What can hang from each mark
fakosi: poduk
golat: bola kikik puva
bola: mepov
piba: rutet
puva: golat rutet
kikik: golat mepov
mepov: bola puva
rutet: fakosi piba puva

Each row was made from one small tree. The marks that hang from a mark follow it in brackets, in alphabetical order. Every link used is in the known rows. Write each row's tree.
Known rows
golat{kikik}: [  8  -4  -3  -2   6  28   4   2   3  -8   4   3  -8 -12  15  -1  -2  -5
   7  10   4   6  -1   6   7   4   4   7  -2   0 -13  11   4   0  -4  -7
   0   3]
mepov{bola puva{rutet}}: [  5  21 -12 -11  10   7  -7 -15  -9 -25  10   7   5 -10  21  -4  -4  -1
   3  19   4   6   1   1  -3   3  16  12  -4  10  -9   2  11 -13  -9 -12
   3  12]
puva{golat rutet{piba}}: [ 10  13 -12   0   7   8   0   1  -4 -13   0  19   8 -17  12   8  -8  -5
   6  12  -3   3  -3  -1   7 -11   1  18 -14  12  -5  12   7 -17  -4  -8
  14  11]
bola{mepov{puva{rutet}}}: [  9  16 -11  -2  -9  12   6   9 -11 -12  13   4   3 -12  16   4 -10  -2
   1  12   7   1   1   5   0  -2  14   3  -6   4 -12   0   9  -9  -6  -9
   4   5]
kikik{mepov{bola}}: [  8  -8  -4 -21  -4  18   5 -12   1 -21  17   2   6 -14  23  -3   0  -1
   5  12   8  10  -7  15   0   4  -2  10   0   5  -9   3  11 -12  -8  -6
   4   9]
piba{rutet}: [ 19  -2  -1 -14   1  22   2   6   8 -13  18   2   5  -7  13   7  -9  -3
   3   6   2  12   1   4   6  10  -2   2  -3  -5 -16   8   3 -10  -3  -2
   1   7]
bola{mepov}: [  9   0  -5  -7 -14  22  10  12  -6 -12  14   2   1 -13  15   6  -9  -1
   5   9   7   4  -3   7   4  -2   0   3   2  -2 -10   1   3  -6  -4  -6
   1   3]
piba{rutet{fakosi}}: [ 23  -6   0 -15  -2  13   1   3   5 -10  16   3   8 -11  11   9 -14   3
   5   4   6  13   1   4   6   1  -2   5  -6   5 -13   3   8  -8  -4   0
  -4   9]
rutet{piba puva}: [ 17 -16 -12  -4  -1  12   8  -8  15 -11  10  12  10  -9  19   5  -2   5
  16  11   6  11 -10   6   9 -22   9   3   3   8  -9  -5   9 -13  -8 -10
   7  -1]
kikik{golat mepov{bola puva{rutet}}}: [ 12   0  -9 -21   8  13  -2 -13   2 -24  14  14  13 -11  24  -3  -2  -5
  -2  19   5   5   0  23  -4   3  15  10  -9   9  -4  -3  16 -22  -3 -13
   4   8]
puva{rutet}: [ 11   8  -7  -5  11  16   3   9  -1 -12   7   9   6 -12  15  10 -13   0
   5  11  -4   0  -1  -2   3  -1   3  10  -9   1 -13  11   8 -13  -7  -8
   4  10]
kikik{golat{bola{mepov}}}: [ 10 -14  -9 -16  -1  29   5  18   3 -18   3  14   0  -7  16  -1 -11  -7
   0  10   3  -1   0  17   7  -5   5   3  -2  -3  -2   2   5 -14   2 -12
  -4   1]
mepov{bola puva{golat{kikik} rutet}}: [  0  25 -13  -3   4  11 -10 -18 -19 -23  -2  11  -3 -14  19  -9   3 -10
   4  19   5   4   5   7   0   7  20  17  -9  19  -7  10   8  -9  -4 -13
   6  15]
fakosi{poduk}: [ 13   7  -4  -4  -5  21   5   1   4   1   3   6   2  -7  16   6 -10  -3
   1   3  -3   3  -6   5   7  -5   7  12   1  -5 -10   4   3 -14  -4  -8
   5   3]
golat{puva{rutet{piba}}}: [ 18   5 -14   2  15  10   5   7   6 -13  10   9   5  -4  20   8  -9  -3
  11  10   1   8  -8  -6   5  -4   5   5   0   4 -11   8  14 -13 -10  -6
  10   8]
puva{golat rutet{fakosi}}: [  9  10  -7  -2   0   7  -2   3 -19 -11  -6  17   6 -20  10  11 -14   0
   6  10  -2   1   2   3   6  -8   5  19 -17  21  -5  11  13 -14  -2  -4
   3  16]
rutet{fakosi}: [ 13 -10  -4 -10   1  12   3   1  -4  -9   7   6   5 -16  13   8 -15   8
   9   6   5  10  -4   3   6 -11   0  11  -3  10  -7  -1  15  -7  -6  -2
  -5   7]
piba{rutet{fakosi puva{golat{kikik}}}}: [ 22 -12  -2  -6 -17  14   0  -5  -1  -7   3   9   3 -11  13   6  -5  -2
  11   6   8  12   6  14   8  -2  12   3  -7  18 -13   5   8  -7   2  -3
  -3   9]
kikik{golat mepov{bola}}: [ 12 -17  -3 -25   3  22   3  -9   8 -24  15  12  10 -14  23  -1  -2  -3
   2  17   5   7  -5  26   0   3   2   8  -2   3  -3  -1  10 -20   0 -10
   1   6]
mepov{bola puva}: [  3   9 -12 -13   6  15  -6 -18  -9 -25  12   3   1  -8  22  -8   0   0
   4  17   7  11  -3   6   0   5  12  11   2   7  -8  -2  10 -10  -7  -9
   2   8]
piba{rutet{fakosi{poduk} puva{golat}}}: [ 24  -4  -2  -6 -22  10   1  -4   1  -1   2  11   8  -8  14  10  -9  -1
   8   2   4  10   4  13   8  -7  14   6  -5  16 -11   1   7 -15   2  -4
   0   9]
puva{rutet{fakosi}}: [ 15   5  -5  -6   7   6   2   6  -4  -9   5  10  10 -17  12  12 -19   6
   7  10   0   2  -1  -2   2 -10   3  12 -12  12 -10   6  14 -12  -8  -5
  -2  11]
golat{puva}: [ 13  -7 -11  -3   8  24   5   7  -2 -13   9   4  -4  -2  23   6  -7  -3
  10   8   2  10  -8   0   7   6   3   2   6   0 -13   8  14  -8  -6  -2
   4   7]
piba{rutet{fakosi puva{golat}}}: [ 22 -13  -3  -9 -16  12   1  -2  -3 -10   6  10   7 -10  14  10  -8   1
  10   6   6  12   4  12   8  -3   9   4  -6  18 -12   2   9 -11   1  -2
  -2  10]
puva{golat{bola} rutet{fakosi}}: [  7   7 -10  -6  -1   9  -2   8 -19 -13 -12  18   0 -16  12   1 -15  -5
   4   5   0  -3   4   3   6 -10   7  20 -17  23  -3  15  12 -12  -3  -7
   1  16]
bola{mepov{puva}}: [  8   7 -11  -5 -13  18   7   6 -11 -13  14   1   0 -10  17   1  -8  -2
   2  11  10   5  -2   8   2   0  11   2   0   2 -11  -3   8  -6  -5  -7
   2   2]
kikik{golat}: [ 12 -15  -6 -13  13  29   2   6   7 -16   7  15   6 -10  16   8 -11  -1
   2  14  -3   4  -3  13   8  -1   3   6  -3  -4  -5   1   7 -16   3  -8
  -1   2]
piba{rutet{fakosi puva{golat{bola}}}}: [ 20 -15  -5 -11 -17  14   1   0  -3 -11   2  11   3  -8  14   3  -8  -1
   9   2   8  10   5  12   9  -5  10   4  -6  19 -11   4   9  -9   0  -4
  -3  11]

Write each row's tree
[ 23   9 -12   4   7   0   4   4   6  -3   5  10   7  -5  17  11 -15  -1
  11   5   2   9  -9  -7   5 -14  10   9  -2  10  -8   4  17 -16 -11  -6
   8   8] | golat{puva{rutet{fakosi{poduk} piba}}}
[  9  -8 -13   0   7  31   5  12   1 -12  -4   2 -22   1  23 -12  -2 -15
   8   3   9   6  -2   3   9   6  11   2   5   4 -12  18   9   3  -6 -10
   0   6] | golat{bola kikik puva}
[ 22 -20 -10  -5  -6   0   6 -11  12  -7   7  14  14 -13  16   8  -9  11
  19   9  10  14 -10   5   8 -34   9   5   0  21  -6 -12  17 -11  -9  -7
   1   1] | rutet{fakosi piba puva}
[ 11 -15 -15   1  -8  17   5  -7   6 -11  -7  17  -4  -9  18  -7   5  -9
  15   8   8   8  -4  11  13 -20  14   8  -2  18  -5   5   6  -6  -3 -13
   8   2] | rutet{piba puva{golat{bola kikik}}}
[ 21   4 -10   8  12   7   3   4   8  -5   3   7  -2  -9  16   4  -8  -5
  14   9   7  10  -4  -4   5  -7  10   6  -3  14 -10  10  16  -4 -10  -7
   4   8] | golat{kikik puva{rutet{fakosi piba}}}
[ 16 -20 -14  -4 -14   3   4  -9   0 -10  -6  20   6 -13  15   0  -6   3
  16   5  11  10  -6   9  11 -34  11  10  -4  29   0  -5  16 -11  -5  -8
   2   6] | rutet{fakosi piba puva{golat{bola}}}
[  7  -1 -10  -8   2  21   4   3   1 -11   2   3 -12  -7  20 -17  -1 -15
   1   4  11   1   3  11   2   1  15   8 -10  10 -12  14  12   1  -9 -14
   3   5] | golat{bola kikik{mepov{puva{rutet}}}}
[  4  21 -13  -8   2   1 -10 -19 -23 -23   0  13   5 -16  18  -2  -5  -1
   5  17   6   6   3   4  -1  -2  17  20 -10  26  -4   3  15 -14  -5  -9
   3  17] | mepov{bola puva{golat rutet{fakosi}}}
[ 13   4  -7  -2   4  13   5  -7   9  -8  12   4  -1 -13  18  -6   1  -9
   5   9   9   8  -2   9   2  -3  12   8 -10   9 -13   7  13  -3 -10 -10
   9   3] | golat{kikik{mepov{puva{rutet{piba}}}}}
[ 23   2  -6  -4  -2  -1   5  -7  14   3   7  11  12 -14  11   8 -14   6
   8   1   6  11 -12   0   8 -30   3  16  -2  11  -1  -8  12 -14 -10  -7
   5   2] | rutet{fakosi{poduk} piba}
[  4  10 -12  -3 -17  18   4   5 -20 -14   8   6  -2 -12  16   1  -4  -5
   2  11   8   5   0  11   5   0  11   6  -4   8  -9   1   7  -7  -1  -6
   6   5] | bola{mepov{puva{golat}}}
[ 26 -10  -8  -1 -15  -2   7 -13  15   5   3  14  14 -10  16   9 -10   8
  15   3   8  12 -10   6   7 -37  16   8   1  19  -5 -12  14 -16  -8 -10
   3   0] | rutet{fakosi{poduk} piba puva}
[ 18  13  -4  -2   1   4   2   4  -1   1   1  11  11 -14  12  12 -20   3
   4   6  -2   0  -2  -2   2 -13   9  15 -11  10  -8   6  12 -16  -7  -8
   1  10] | puva{rutet{fakosi{poduk}}}
[ 25 -16  -2 -12 -12  12   3  -1   7  -9  13   5   9  -8  15  10 -11   6
  11   5   7  14   2   9   6  -4   8  -1  -3  12 -15  -1  10 -10  -3  -2
  -5   8] | piba{rutet{fakosi puva}}
[  8  18 -11 -12   7   0  -8 -17 -11 -21   8   7   9 -13  19  -3  -8   4
   5  18   8   8   0   1  -3  -3  16  15  -6  18  -7  -2  16 -12 -10 -10
  -1  13] | mepov{bola puva{rutet{fakosi}}}
[  5  19 -11   3 -14  15   3   7 -19 -11   3   7  -4 -15  15   0  -5 -10
   2  13   7   0   5   9   2   1  17   7 -10  11 -11   7   6  -5  -2  -9
   7   7] | bola{mepov{puva{golat{kikik} rutet}}}
[  5  11 -10 -15  -4   9  -3 -16 -14 -22  10   9   6 -15  22  -6   2  -6
   1  14   7   6  -1  15  -2   5  11  16 -10  17  -8   5  14 -15  -7  -9
  10  13] | kikik{mepov{bola puva{golat rutet}}}
[ 27  -7   0  -8 -17   9   3  -2  10   1   9   6  10  -5  15  10 -12   3
   8   1   6  12   2  10   6  -7  14   2  -2  10 -14  -1   8 -14  -2  -5
  -3   7] | piba{rutet{fakosi{poduk} puva}}
[ 13 -15 -13 -10   3  29   6  20   2 -18   3  13  -5   0  21   0 -10 -10
   3   8   5   2  -1  15   7   0   8  -1   4  -2  -3   5  10 -14   2 -10
  -1   3] | kikik{golat{bola{mepov} puva}}
[ 15  -8  -8 -18  10  17   2  -4   6 -24  13  14  11  -8  27   2  -3  -6
   4  17   4   6  -4  20  -2   7   8   6  -2   7  -5   4  16 -23  -2 -11
   4  10] | kikik{golat{puva{rutet}} mepov{bola}}
[  5  -4 -13 -13  -7  20   3  -5 -14 -17   6   7  -3 -10  22  -9   0 -10
  -1   5   8   6  -2  17   4   2   9  12  -9  12  -9   5  16  -9  -5  -6
   9   8] | kikik{mepov{puva{golat{bola}}}}
[ 23  14  -7  -1   4  -5   3   0  11   1   5  14  16 -15  11  12 -18   4
   7   5   0   5  -6  -6   3 -26   6  16 -10  11  -5   0  12 -18 -11  -9
   6   7] | puva{rutet{fakosi{poduk} piba}}
[ 13 -13 -14  -1  -8  13   5 -10   3 -12   2  19   7 -11  18   4   1   0
  15  11   4  10  -8   9  12 -21   9   8  -1  15  -6  -1   8 -14  -3  -8
  11   3] | rutet{piba puva{golat}}
[ 21  -7 -10   2 -20  -2   4 -15   4   3  -6  20  12 -13  14   8  -6   3
  14   3   7  11  -8  10  11 -35  17  14  -3  26  -1  -8  13 -18  -3  -9
   7   3] | rutet{fakosi{poduk} piba puva{golat}}
[ 19 -13  -8 -11  10  20   6   8   7 -15  11  14   9  -6  24   8  -8  -7
   3  12   1   5  -4  18   2   5   7   3  -6   3  -8   5  18 -21  -1  -8
   6   7] | kikik{golat{puva{rutet}} mepov}
[  3  14 -10   2 -10  20   2  15 -16 -11 -12  13 -11 -15  12  -6  -5 -18
   2   7   4  -7   8   8   6  -1  11  13 -14  14  -7  21   2  -5  -1 -13
   5  12] | puva{golat{bola{mepov} kikik} rutet}
[  9  19 -14   1 -12   7   4   5 -13 -13   9  10   5 -14  14   3  -6  -6
   3  13   7   3   0   6   3  -8  13   9  -9  11  -7   1   8 -11  -5  -9
  11   6] | bola{mepov{puva{golat rutet{piba}}}}
[  1  -3  -9  -3  -3  30   0   5 -13 -13 -12  11 -16 -11  15 -10   0 -15
   4   5   4   2   2  10  12   2   6  14  -7  10  -6  19   2  -1   1  -8
   3   9] | puva{golat{bola kikik}}
[ 10   9 -16  -8  -6  12   6  12  -2 -15   7   7  -2  -6  16  -8 -10  -8
   2   5  10   1   0   2   3 -12  11   6  -4   5  -7   3   9  -7 -10 -13
   4   3] | golat{bola{mepov{puva{rutet{piba}}}}}
[ 17  19  -9   3  -3  -4   0  -2  -4  -1  -5  21  12 -19   8  11 -13  -2
   6   6  -1   3  -4   0   6 -23   8  23 -16  21  -1   6  10 -20  -5  -8
  11  12] | puva{golat rutet{fakosi{poduk} piba}}
[ 11  -8  -7  -5   1  23   5  -7   2 -15  10  -1  -9  -6  27  -8   6 -11
  10  11  12  13  -5  13   2  14   8   3   6   7 -12  10  12  -2  -7  -7
   4   8] | golat{kikik{mepov{bola}} puva}
[ 16   5 -14  -1   3   9   3  14  -4  -6  -7   9  -5   0  20   0 -16  -7
   6  -1   4   1  -2  -4   5  -7  13   9  -2  12  -8  12  17 -12  -9  -9
   1  12] | golat{bola puva{rutet{fakosi{poduk}}}}
[ 26   3   1 -11  -9  10   1   2   9  -1  12   3   8  -8  10   9 -16   1
   2   0   4  11   1   4   6  -2   4   7  -5   4 -12   2   7 -12  -3  -2
  -2   8] | piba{rutet{fakosi{poduk}}}
[ 18 -17 -12  -3 -13   1   4 -12   0  -8  -1  20  11 -16  14   8  -5   7
  18   8   8  13  -7   9  11 -31  10  10  -4  28  -2  -7  16 -13  -4  -6
   4   5] | rutet{fakosi piba puva{golat}}
[  5  13  -5  -4  -3  16  -1  -7 -12 -15  -3  13  -1 -20  17  -2   2 -13
   5  14   2   1   3  13   2   6   8  17 -14  16  -8  19   6 -10  -2 -10
   9  15] | puva{golat{kikik{mepov{bola}}} rutet}
[ 17   7 -11   8  15  14   4   6  10  -7   5   7  -5  -6  18   2  -3 -10
  13  10   4   9  -4  -3   6  -1  10   4  -2   6 -13  14  11  -4  -9  -9
   8   7] | golat{kikik puva{rutet{piba}}}
